Each row was made from one walk, in order. Every step used is in the known rows, and no mark comes twice. Write each row's walk.
(in the rows, 128 means zero)
Known rows:
vebet-munutev-fizot-dalit-malam-fevol: [ 36 143 150 187  96 126 152 111  99 107 143 160 152 143 131 124 108  97
 115  93 165 113 105  78 106  78 154 120  98]
munutev-fizot-resokul-dalit: [ 71  99 130 117 108 121 142 110 113  95 136 137 152 141 116 133 135 110
 127 148 140 109 101 152  88 105 146 110 126]
malam-fevol-gevov: [ 76 144 133 174 113 122 126 117 108 127 137 126 130 151 129 129  84 106
 115 120 167 100 132  99 114 103 152 127 128]
vebet-munutev: [ 74 122 145 169 116 128 132 122 102 125 129 131 147 151 162 135 101  93
 120 115 138 139 107 144 163  98 155 125 126]
munutev-vebet-gevov-fevol-malam: [110 131 138 167 125 131 120 123 132 131 135 108 154 172 129  94  94 105
 110 107 146 126 100 204 189 105 160 125 100]
vebet-gevov-fevol-malam-dalit-fizot: [ 93 131 136 133 120 134  99 117 127 126 141 129 162 137 118 106 103 110
 106 138 142 131 101 216 194  91 158 125 107]
gevov-malam-fevol: [ 54 147 128 182 109 129 133 113  97 133 140 153 149 157 129 113  89 101
 118 132 165 130 103  81 107  75 158 126  95]
munutev-fizot: [ 88 132 138 151 115 140 144 126 110  87 137 150 157 139 112 126 128 114
 119 128 136  99 103 141  94 108 156 125 128]
fevol-gevov: [107 125 142 157 117 126 127 123 118 121 136 114 131 147 130 135  92 115
 114 118 145 106 133 145 130 117 153 128 129]
malam-dalit-fizot-munutev: [125 149 161 144 103 126 117 125 111 119 135 139 160 151 141 134 128 116
 118 140 128 137 109 163 134  91 151 129 123]
fizot-dalit-malam: [ 83 121 162 166  98 125 149 116 114 115 147 136 152 130 122 128 101 121
 113  88 142 141 110 139 121  90 155 121  90]
munutev-vebet-gevov: [103 123 125 162 116 138 134 118 143 135 133 138 157 186 115 125 112 105
 116 120 143 127  94 143 203 125 162 123 128]
fevol-malam: [ 93 137 146 157 114 124 119 129 104 118 134  98 153 141 132 134  92 109
 117 105 142 134 114 131 127  86 153 124  95]
fevol-gevov-vebet-munutev-fizot-resokul: [ 74 135 134 159 116 120 144 108 112  90 137 133 146 189 138 130 132 108
 117 147 153  89 113 143 129 107 153 109 135]
vebet-munutev-fizot: [ 76 126 143 161 117 138 144 125 104  88 131 148 154 149 140 133 128  98
 119 120 133  99 102 138 124 107 156 125 128]
fevol-gevov-malam-dalit-fizot-resokul: [ 77 141 126 132 114 118 114 102 112 119 146 132 150 151 118 124 117 120
 112 169 155 119 116 178 143  87 152 109 110]
fizot-munutev-vebet-gevov: [132 135 144 169 109 132 137 122 146 132 129 134 158 195 130 130 125 107
 118 117 135 128  94 134 199 125 158 125 126]
resokul-dalit-malam-fevol-gevov: [ 71 120 139 156 109 120 137 110 115 124 137 131 128 145 127 136  84 105
 114 126 167  98 130  97 105 100 152 123 107]
vebet-munutev-fizot-dalit-malam-gevov: [ 79 104 166 171 106 134 152 111 128 105 141 130 159 138 130 125 114 104
 115  93 138 116 103 146 135  36 155 115 104]
gevov-malam: [ 93 122 140 161 115 133 133 120 110 125 139 138 151 156 133 120  97 113
 116 133 136 136 104 134 130  91 161 129  87]
malam-fevol-gevov-vebet-munutev-fizot: [ 65 129 136 172 115 135 142 119 106  93 133 149 144 200 145 128 117  93
 114 127 153  78 112 100 121 108 161 127 133]
munutev-vebet: [ 89 130 118 157 113 141 134 123 105 133 137 141 152 197 119 121 113 104
 120 128 145 128 102 149 123 108 162 125 129]
resokul-fizot-dalit-malam-gevov: [ 87 109 163 150 105 133 141 111 131 121 144 125 158 134 118 128 108 112
 117 101 143 137 104 151 115  32 152 117 104]
resokul-dalit-malam-gevov-vebet: [ 91  81 141 146 113 135 141 108 133 126 137 131 154 204 127 121  96 109
 117 147 146 133  98 145 133  50 165 120 114]
vebet-gevov-malam: [104 116 142 165 117 133 134 116 140 130 136 135 154 156 129 121  98 112
 112 127 135 135  96 130 194 106 162 127  87]
vebet-gevov-fevol: [113 122 141 172 129 133 132 116 144 131 137 142 150 141 126  81  95 113
 112 124 143 137  94 239 205 117 159 127 130]
resokul-fizot: [ 87 135 140 122 115 135 125 124 109 118 135 137 151 143 124 140 116 110
 123 135 143 139 105 148  92 101 151 128 128]
gevov-fevol-malam: [102 136 146 165 124 126 119 126 109 123 137 107 150 141 136  95  87 110
 113 110 144 133 110 209 138  89 156 127  98]
resokul-dalit-fizot-munutev-vebet: [120 123 146 147 102 133 121 126 117 126 132 151 155 204 134 132 137 100
 119 133 131 127 101 152 126 113 157 131 124]
resokul-fizot-dalit-malam: [ 81 124 163 143  98 129 145 117 115 112 147 138 153 133 121 136 112 118
 114  93 143 141 108 138 101  91 153 123  91]
dalit-malam-fevol-gevov-vebet: [ 80 130 133 173 111 128 136 111 116 127 140 137 135 214 131 123  83 111
 109 139 171 107 123  98 124 100 165 127 118]
gevov-vebet-munutev-fizot: [ 77 119 139 162 117 140 145 123 107  90 132 149 156 194 144 128 127  98
 116 129 136  98  99 131 129 109 162 126 132]
resokul-fizot-munutev: [133 151 169 141 105 125 131 130 111 115 129 132 153 157 149 146 132 114
 125 127 130 139 107 134  91 100 146 131 124]
malam-gevov-fevol: [104 114 142 172 130 137 131 114 127 133 139 133 150 140 128  74  93 111
 117 131 143 135  98 252 149  54 158 124 134]

Which walk is each row?
[136 131 147 176 123 136 122 119 149 133 136 158 155 181 130  82 118 107
 109 129 140 131  91 244 213 124 162 132 130]
dalit-fizot-munutev-vebet-gevov-fevol
[106 119 143 161 118 129 129 119 118 125 139 119 135 162 137 126  90 115
 110 128 140 110 125 133 133 105 159 130  89]
fevol-gevov-malam
[126 126 145 170 111 133 137 118 139 133 133 136 157 201 137 122 115 109
 114 126 131 129  94 124 188 111 164 128  87]
fizot-munutev-vebet-gevov-malam
[ 76 127 120 123 114 138 134 113  97 132 142 122 157 158 128 118  97 118
 119 150 133 130 103 154 123  76 161 121  95]
gevov-malam-dalit
[ 78 103 143 174 118 134 132 115 115 131 130 125 151 207 164 126  97  90
 118 128 143 136 100 143 175  62 162 123 134]
malam-gevov-vebet-munutev
[132 134 147 168 109 133 124 122 151 130 131 148 160 191 126 130 129 105
 113 123 136 129  94 146 212 126 159 128 126]
dalit-fizot-munutev-vebet-gevov
[125 144 146 164 105 134 122 128 115 127 134 153 157 204 133 128 135 104
 117 132 136 129 103 152 134 110 159 131 126]
dalit-fizot-munutev-vebet
[135 147 174 168 104 123 116 130 119 115 132 149 156 148 144 136 129 113
 116 128 131 141 109 151 138 102 150 133 123]
dalit-fizot-munutev
[ 96 118 149 161 117 130 120 121 122 125 133  94 157 140 128 126  92 104
 119 110 142 131 109 146 135  29 153 118 107]
fevol-malam-gevov
[ 75 150 128 135 118 118 109 105 108 118 146 128 159 140 118 103 117 117
 114 161 156 133 104 226 147  77 151 108 115]
gevov-fevol-malam-dalit-fizot-resokul
[ 81 123 162 161  99 131 157 118 117  92 148 146 157 130 113 128 119 121
 112  89 139 115 108 133 103  95 156 120  92]
munutev-fizot-dalit-malam
[ 77 102 142 130 108 117 150 104 118 114 139 138 149 132 121 137 109 116
 120 151 150 135 105 151 112  90 151 108  94]
fizot-resokul-dalit-malam
[ 88 125 133 128 115 136 106 114 114 125 143 139 150 150 121 125 103 114
 107 153 139 118 116 171 150  92 160 129 102]
fevol-gevov-malam-dalit-fizot
[ 75 113 140 171 116 132 133 119 105 127 131 134 148 208 166 130  98  94
 116 127 142 138 103 136 169 100 163 127 130]
gevov-vebet-munutev
[ 98 112 159 158 120 136 138 109 132 125 146 135 152 137 124  81 101 114
 113 111 145 137  98 246 128  49 155 123 112]
resokul-fizot-dalit-malam-gevov-fevol
[ 39 133 130 153 103 121 153 101 105 104 140 164 151 138 112 127 113 103
 121 149 173 108 101  90  78  78 151 110 101]
munutev-fizot-resokul-dalit-malam-fevol
[ 70 138 149 178 102 119 138 112 113 122 144 128 131 145 126 129  84 110
 110  96 168 101 134  93 112  97 152 124 105]
fizot-dalit-malam-fevol-gevov
[ 70 113 158 170  97 134 144 124 107  92 144 136 156 184 141 123 129 103
 114  71 130 109 103 128 124 107 156 126 124]
gevov-vebet-munutev-fizot-dalit
[ 78 110 143 164 118 143 144 119 116  93 132 143 158 193 142 125 126  95
 117 130 137  96  97 137 134  78 162 124 135]
malam-gevov-vebet-munutev-fizot
[ 75 147 131 151 114 123 146 111 108  88 141 143 158 142 110 125 138 119
 123 150 150 107 102 153  97  98 149 106 131]
munutev-fizot-resokul
[112 122 128 171 129 139 133 116 143 138 138 146 151 178 122  77 103 108
 112 126 145 129  90 240 203 123 164 127 132]
munutev-vebet-gevov-fevol
[ 89 135 117 128 122 137 123 115 114 136 139 100 159 177 124  97  95 110
 115 130 140 120  99 210 168  88 161 118 105]
munutev-vebet-gevov-fevol-malam-dalit
[ 81 136 134 125 112 133  99 121 105 121 140 125 162 137 119 130 105 109
 111 139 141 132 110 173 146  81 156 124 106]
fevol-malam-dalit-fizot
[ 78 125 158 138  96 130 128 125 108 115 146 125 153 144 125 133 122 112
 120  75 136 142 107 141  94 101 148 127 121]
resokul-fizot-dalit
[126 126 148 169 111 135 124 118 145 132 135 150 159 196 132 122 121 106
 109 132 132 129  94 134 201 112 164 131  87]
dalit-fizot-munutev-vebet-gevov-malam
[ 78 131 129 126 113 137 107 118 107 124 142 148 159 136 114 125 110 112
 113 151 141 136 105 183 145  90 157 125 125]
malam-dalit-fizot
[ 99 111 158 173 120 138 148 111 133 109 147 142 155 134 118  74 108 116
 111 108 142 116  98 242 130  52 158 121 113]
munutev-fizot-dalit-malam-gevov-fevol
[ 86 123 122 130 114 143 109 112 127 134 142 152 163 176 112 118 115 107
 108 155 139 128  94 171 187  97 165 126 102]
munutev-vebet-gevov-malam-dalit-fizot
[100 109 158 177 120 134 142 110 133 128 146 134 152 135 125  74  94 115
 112 107 144 136 100 246 145  48 158 121 111]
fizot-dalit-malam-gevov-fevol
[ 76 138 125 120 113 131 122 121  92 126 138  90 158 146 127 129  93 114
 121 129 138 128 111 152 119  72 154 117 101]
fevol-malam-dalit
[ 88 123 132 130 115 138 108 112 127 128 142 149 162 146 116 122 108 112
 108 152 137 134  98 172 190  93 161 126 100]
vebet-gevov-malam-dalit-fizot
[ 65 124 137 181 114 126 130 115 105 130 131 129 135 215 168 130  89  89
 113 124 159 113 118 105 161 102 161 128 131]
malam-fevol-gevov-vebet-munutev
[ 78 102 148 174 118 133 140 111 119 129 132 131 152 202 161 128  95  93
 115 133 146 136 101 141 176  57 164 121 118]
dalit-malam-gevov-vebet-munutev
[124 137 138 149 109 136 124 118 144 133 132 139 163 194 124 129 129 107
 115 133 134 126  93 154 209 118 159 124 126]
malam-dalit-fizot-munutev-vebet-gevov
[ 78 110 147 164 118 142 152 115 119  91 133 149 158 188 140 127 123  99
 114 134 141  96  97 135 135  72 164 121 119]
dalit-malam-gevov-vebet-munutev-fizot
[105 116 135 160 116 130 128 120 120 124 138 121 136 216 135 126  90 116
 111 133 149 111 124 135 137 116 163 130 134]
fevol-gevov-vebet
